Known rows, with every step that occurs:
teba -> muveso -> zeda -> kadom -> gebig: [-21  -7 -14 -26   8  19   8  -9  -1  -3   3  -8  -2  14   4  -4   9  -9
  -4  -5  -6  -1  11  -6 -16   8  13   9  11 -10  -8  -4   7  10  10  -5
  10 -11  18  -3  16   7 -11 -26 -13 -12  -5  -1]
zeda -> kadom -> gebig -> lelipe: [  7  16 -11  -9  10  10   5   6   0  -3 -18  -5   8  23   3 -17   2 -22
   1  18  -5  -2  -2   2  11   9  20  -5  -2  -2 -18 -14   5  15  -6  -3
  -7   5   9 -14  -1   6   9 -24  -3  -4   2   1]
teti -> gebig: [ -6   6   5  11   6   3   4   3   3  -7   4  -6   7  -3   8   2   5  11
  -3   3   3  -1  -1 -25   1  -3   2  -6  -8  -9   9   8  13   6   2 -10
   3  -9   4  -4  -5 -13   2   3   1   2  -3   0]
lelipe -> muveso -> zeda -> kadom -> gebig -> teba: [ -7   4   4 -20  19   3  12   3   3   7  -9   8  -1  -5   8  -8  24  -2
   1   9  -4  -1  16 -11  -8  18   9   5   8   1 -22 -19  -2  11   4 -10
  12 -21  22  -6  -3  19  -5 -22   8 -24  -1   7]
zeda -> kadom: [ 10   7  -4 -14   1   5  -8   5  -5  -5  -4  -2  -1   7 -10  -3   6 -21
   2   6 -10   5   7   7  11  10  10   5   6  -2  -6  -7  -3   0  -2  -7
   2   4   5   1  -3  11  14  -8  -1  -3   2 -16]
kadom -> gebig -> teba -> muveso -> zeda: [-30  -6 -15  -3   3  14  12 -14   8   6  -3   5  -2   6  18 -14  19  13
   3  -3   6  -3  14 -18 -28  -1   1   3   2  -3  -6  -8   1  10   4  -1
   8 -23   6 -19  20  10 -23 -28  -3 -13  -7  26]
lelipe -> muveso -> zeda -> kadom -> gebig: [ -4   0   6 -29  24   2  13   4  -1   4  -5   3   1  -1   7  -3  11  -9
  -4   7  -8  -4   4  -4  -5  19  11   5  11   0 -18 -16   6  12   5  -5
   7 -17  28   2  -6   9  -1 -17  -1 -18  -2   0]
zeda -> kadom -> gebig -> lelipe -> muveso: [  7  15  -4 -15  17   8   5  10   0  -2 -23  -3   6  19   7 -20   6 -18
  -2  25  -1  -2   2  -1  20  22  21  -2   0  -4 -29 -11   4  19  -2  -5
  -8  -9  15  -4 -12   6  12 -21   2  -8   5  -5]
teba -> muveso -> zeda -> kadom -> gebig -> lelipe: [-15   2 -16 -18   8  22   6 -11  -1  -3   1 -13   3  18   5 -12   6 -10
  -7   3  -4   1   8  -6  -7   9  19   7   0 -12 -26   3   6  19   4  -4
   2 -10  18  -8  12   2  -8 -27  -7 -18  -3   0]
muveso -> teba -> gebig -> lelipe: [ -4   8  -3  10   1  10  10 -13   5  10  18  -4  20   1  -1 -12  -4  22
 -16  23  -1  -2 -10   1  -5   3  -5  -7 -20   0 -31  30 -10  22   5  -3
  -6 -19   3  -3  -4  -8   7  -5   4   8   6  -5]
teti -> zeda -> kadom: [ 13  22   1 -12  -3  -7   2   4 -14  -7   6   4   1  -2  -8   7   3 -28
  -7   9   5  10  -6   2  11   5  18   1  -6  -2  -6   2  -6   6   0  -5
   8  -5   6   9 -10   2  18  -6  -1 -20   5 -25]
zeda -> kadom -> gebig: [  0   6 -10 -19   6   7   4   5   0  -6 -13   2   3  16   1 -11   8 -21
   4  11  -6  -3   1   4   3  11  13  -2  10  -3   0 -19   8   7  -3  -4
  -3   5  11 -10   6  11   7 -21  -8   0  -1   0]
muveso -> teba -> gebig: [ -9  -3  -1   0  -2  10  10 -15   5   8  23   2  13  -1  -2  -4   1  21
 -13  14  -3  -5  -8   1 -16   5 -12  -5  -9  -1 -12  23  -8  13   7  -2
   1 -19   7  -1   4  -1   3  -4  -1  13   4  -5]
teti -> zeda -> kadom -> gebig -> lelipe: [ 10  30  -7  -7   3  -2  12   6 -10  -5  -5   3   9  12   0  -9   4 -25
  -6  20   9   4 -13  -1  10   6  27  -7 -10  -3 -16  -4   3  18  -1   0
  -3  -4  10  -1  -6  -3  13 -16  -2 -21   8  -7]
teba -> gebig -> lelipe -> muveso -> zeda -> kadom: [ -4  16   6 -12   8  16   7 -15 -10   2   2  -7  19   4   7  -7   9   5
  -5  28   7   2   2  -7   3  19   5   2  -9  -2 -40  17  -4  21  14  -9
   2 -12  19   8 -16   1   1  -6  12 -21   5 -12]
muveso -> teba -> kadom -> zeda: [  7  -1  -4 -16  11  -9  17  12  -5   4  31  -7   4  -4  -4 -10 -18   9
  -6   6 -19 -10   4  11   3   4  -2   2 -11 -13 -11   8 -12  14  11  -1
  -1 -20  11  -4   4   8  17   7  -1   6   2 -11]
teba -> muveso: [-16  -8 -10  -9  -5  15  -2  -9   3  -4   4 -10  -5   8   5  -6  -1   4
  -2  -6   5   4  10  -7   0   8   8   9  -1  -9  -4  17  -2   4   8   0
   1 -16  -3   7   6   0  -4  -9  -5   0   0  -9]
muveso -> teba: [  2  -6   0   5   7  -1   3   2  10   8  16   1   2  -7  -8  -2  -3   9
 -16   0 -14  -4  -5   8  -8   4  -2  -3  -7  -3 -10  10  -8   7  -6  -2
   2 -17   5  -4   4  -2   9  -4  -2  11   1  -5]
lelipe -> muveso -> zeda: [ -2  -6  16 -13  18  -2   8   0  -1   6   7   2   0 -14   5   5   6   8
  -9   1  -3  -2   5  -7  -8  10   0   6   4  -1 -18   0   0   7   8  -4
  10 -20  19  12  -9   1  -7  -1   6 -21   0  -1]
teti -> gebig -> lelipe -> muveso: [  1  16  14  15  19   4   7   8   4  -4  -6 -12   9  -2  12 -11   3  14
  -8  23   9   1  -3 -30  21  10  12  -6 -21 -13 -25  15   8  21   2 -12
  -5 -24   7   4 -24 -21   8   0  14  -9   5  -4]
teba -> kadom -> gebig -> lelipe -> muveso: [ -8  20  -5 -12  21   4  17  12   1  -5  -1 -13  10  11  12 -24 -10  14
  11  26  10  -8   2  -9  13  17   5   5 -11  -8 -23   3  -6  23  15  -6
  -8 -10  15   4 -14   0   1  -8   7  -4   5   4]
teti -> gebig -> lelipe -> muveso -> zeda -> kadom: [  5  17  15   0  24   7   6   8  -2  -4  -2 -12  11  -6   6  -5   8   0
 -12  17  -5   2   6 -27  16  13  14  -1 -14 -14 -30  10  11  21   2 -19
   5 -18  22   1 -22 -12   9  -7  13 -21   0 -10]
muveso -> zeda -> kadom -> gebig: [ -4   1  -6 -20  13   7   8  -3  -3   3  -1   2   5   7  -1   1  10 -15
  -2  -3 -13  -5   1   2 -16   4   8  -2  14   1  -3 -22  11   8   2  -5
   8   5  25 -12  12  10  -5 -20  -8 -13  -8   9]
kadom -> gebig: [-13   0  -8  -4   8   5  12   1   4   0 -11   6   4  12  12 -10   3   1
   5   6   3  -7 -10  -3  -8   1   3  -7   4   1   5 -16  13   5   1   5
  -3  -2   5 -12  11  -1  -6 -14  -8   5  -1  20]

Rows:
[  9  12  -3 -12  24   8   9  12   7   3  -9  -1   5  12   2 -23   2 -11
 -12  26 -13  -4  -4   2  14  23  20  -3  -5  -4 -38  -5  -1  23  -6  -7
  -5 -20  14  -7 -10   6  18 -24   1   0   7  -6]
zeda -> kadom -> gebig -> lelipe -> muveso -> teba
[  3  23  -7  -6  -2  -4   9   1  -7  -4  -6  15   1   4   2  -7  19 -20
   1  15   9   6  -3  -8  -1   6  16  -4  -4   2  -6 -13  -4  11  -3  -3
   8 -14   5  -9   1  11   8 -21   2 -23   5  -1]
teti -> zeda -> kadom -> gebig -> teba
[ 11  13  10  -9  21   4   3   5  -2   3  -3  -8   7  -3   0  -6   6  -8
 -10  15  -7   3   7  -4  13  16  17   4  -8  -3 -42   4  -3  19   1  -8
   1 -11  20   7 -17   1   7  -8  12 -25   5 -10]
gebig -> lelipe -> muveso -> zeda -> kadom
[-13   4 -20 -14  -2  17   0  -4   5  -7 -14   1  -6  18   9 -19  19 -13
   8  10   0   4  19  -9  -2  15  15   7   5  -5  -9 -11  -4   8  -2  -5
   3 -14   3 -16  13  22  -1 -31  -3  -6  -1   2]
zeda -> kadom -> gebig -> teba -> muveso
[ -8   3  -6 -12   7   6   5  -6   1   5  -6   8   2   3   3  -5  22  -9
   4   1  -9  -2  12  -5 -21   2   5   1  10   3  -7 -24   4   7  -1  -9
  12  -2  17 -20  15  18  -9 -24   1 -19  -7  15]
muveso -> zeda -> kadom -> gebig -> teba
[-14   4  -9   8   2   2  10  -3   8   4 -15  11   1   7  15 -15  18   8
   9   8   6  -3   5 -12 -15   0  -1  -7   0   6   1 -20   1   5  -3   0
  -2 -10  -3 -22  11  11 -10 -17   2  -2  -2  28]
kadom -> gebig -> teba
[-13  18   1  14   4   4   3   4   3 -13  11  -9   5 -10   9 -13  10  26
  13  12   7   1  17 -33   1   1  -7   2 -15 -11   4  10  -7   7  10 -21
   7 -12   4  -9  -6   4   0   3  15  -4  -2   2]
teti -> gebig -> teba -> kadom
[  5  21  -5 -18   3  -6  12   4 -10  -6  -2   9   3   7   0  -1   5 -24
  -4  12   8   5 -13   1   4   6  20  -5   0  -2  -1 -10   5  11   4   0
   2  -6  10  -1  -2   3  12 -17  -8 -17   4  -9]
teti -> zeda -> kadom -> gebig
[-14  -3  -9  -9  -6  15  -6 -13   1   0   5  -3  -6  -1   2  -8  24  -1
  -1  -6  -5   6  29 -13 -15   6   7  13   1  -6 -18   1 -14   6   2 -12
  13 -17   5  -8  10  21  -8 -19   5 -23  -5  -5]
gebig -> teba -> muveso -> zeda -> kadom
[-11   2  -9  -9  15   2  18   7   8  -1  24  -7   6   1  -2 -16 -10  19
  -2   8 -11 -12  -2   6  -9   9  -8  -1  -4  -6  -3   5  -7  14  11  -4
   2 -13  16  -7   7   6   7  -9  -5  15   0   1]
muveso -> teba -> kadom -> gebig
[ -6  14 -10   0  17   4  19   7  10   2  20 -12  10   5  -2 -23 -13  19
  -6  18  -8 -11  -5   3  -2   8   0  -2 -16  -8 -19  12  -9  23   7  -5
  -4 -13  14  -9   1  -2   9 -10  -1  10   3   2]
muveso -> teba -> kadom -> gebig -> lelipe
[-11  17  -2 -14  24   3  22   7  -3  -3   7 -12  12   1  11 -18  -7  19
   7  18   5  -8   3 -10  -1  14   4   3  -8  -6 -25   2  -3  23  19  -9
   0  -8  25   3  -8  -2  -8 -10   7 -16   1   8]
teba -> kadom -> gebig -> lelipe -> muveso -> zeda
[  3  12  15  18  23   2  10  10  10   2   7 -11   9  -7   6 -11  -1  20
 -21  22  -2  -2  -4 -25  13  12   9  -8 -25 -14 -31  25   4  26  -2 -11
  -4 -34  10   2 -21 -21  15  -1  11  -1   6  -7]
teti -> gebig -> lelipe -> muveso -> teba
[ 11   6   9   7  19   0   8   9  10  10   4  -5   7  -4   0 -14  -7  12
 -20  21  -7  -2  -3  -1  12  14   8   0 -20  -3 -44  19  -9  22  -5  -2
  -8 -31   7   8 -19  -7  13  -4  10  -2  10  -7]
gebig -> lelipe -> muveso -> teba
[ -7  14   4   0   3  13  10 -12  -6   2  -3  -4  17   8  12 -13   1  17
  -1  33  19   2  -4 -11   9  14   0  -3 -15   0 -36  24  -6  23  14  -4
 -10 -17   4  12 -18  -6   0   3  13 -10   8  -5]
teba -> gebig -> lelipe -> muveso
[  4   6  -7 -18   6  -8  13  11 -16  -3  18  -8   2   3   5  -5 -16   1
  12   6  -2  -6   8   5  12   1   1   4  -7 -11  -3  -3  -8   8  18   1
  -4  -3   9   0   2  10   8  12   2  -7   1  -8]
teba -> kadom -> zeda
[-15   9 -12 -16   9   2  16   6  -1  -9   8  -9   6   9   6 -14  -8  11
  16  10   5  -8   2  -3  -2   7  -2   4   0  -6   8  -5   0   9  17  -4
   0   5  12  -2   4   7  -3  -6  -3   3  -3   8]
teba -> kadom -> gebig
[  8  14   7   1  20   1  11  13   5   3  15 -14   6  -6  -1 -20 -12  20
 -12  24  -7  -3   2  -2  17  20   5   5 -22  -8 -42  26 -20  24   6  -8
  -4 -27  12  12 -24  -3  17   1  13  -3  10 -15]
gebig -> lelipe -> muveso -> teba -> kadom
[ -1   9  -6  -5  -2  -7   8   5 -11   0  12   1   1  -1   9 -12   3   9
  17   8   0  -3  21  -7   3   1  -1   6 -11  -6  -8  -7 -18   6  10  -5
  -1 -11   1 -13   3  23   4   7  12 -12   0   2]
gebig -> teba -> kadom -> zeda
[-27  -2 -18   1  -3  14   9 -10  10   1 -11   4  -3  13  18 -19  17  10
   7   4  10   0  13 -17 -16   4   5   0   0  -4  -5  -6  -1  10   1   1
  -1 -21  -5 -15  16  11 -14 -25  -3  -3  -2  21]
kadom -> gebig -> teba -> muveso
[ -2  11  -6 -11  15   9  10   0   0   4  -6  -4  13  10   1  -8   8 -17
  -4   6 -11  -4   0   1 -11   1  15  -3   2  -1 -19 -16  10  14   1  -7
   2   6  23 -13   6   3  -4 -21  -3 -17  -5   9]
muveso -> zeda -> kadom -> gebig -> lelipe
[ -7  -3   8 -10  11   4  13  -9   5   6  17   2   8  -6   3  -8   2  23
 -16  23   2  -2  -3  -4  -4  21  -9   1  -7  -2 -25  24 -11  18  12  -3
   1 -37  10  11 -13   0   8   0   6   5  10 -12]
lelipe -> muveso -> teba -> gebig
[ -7   2   2 -17  26  -3  21  13   9   4  18  -2   1  -5   4 -18  -7  21
  -5  21  -7  -7   2  -1   3  23  -5   6  -5  -8 -18   7 -10  19  12  -4
   1 -32  20   7 -12   4   8  -7   2   7   5  -7]
lelipe -> muveso -> teba -> kadom -> gebig
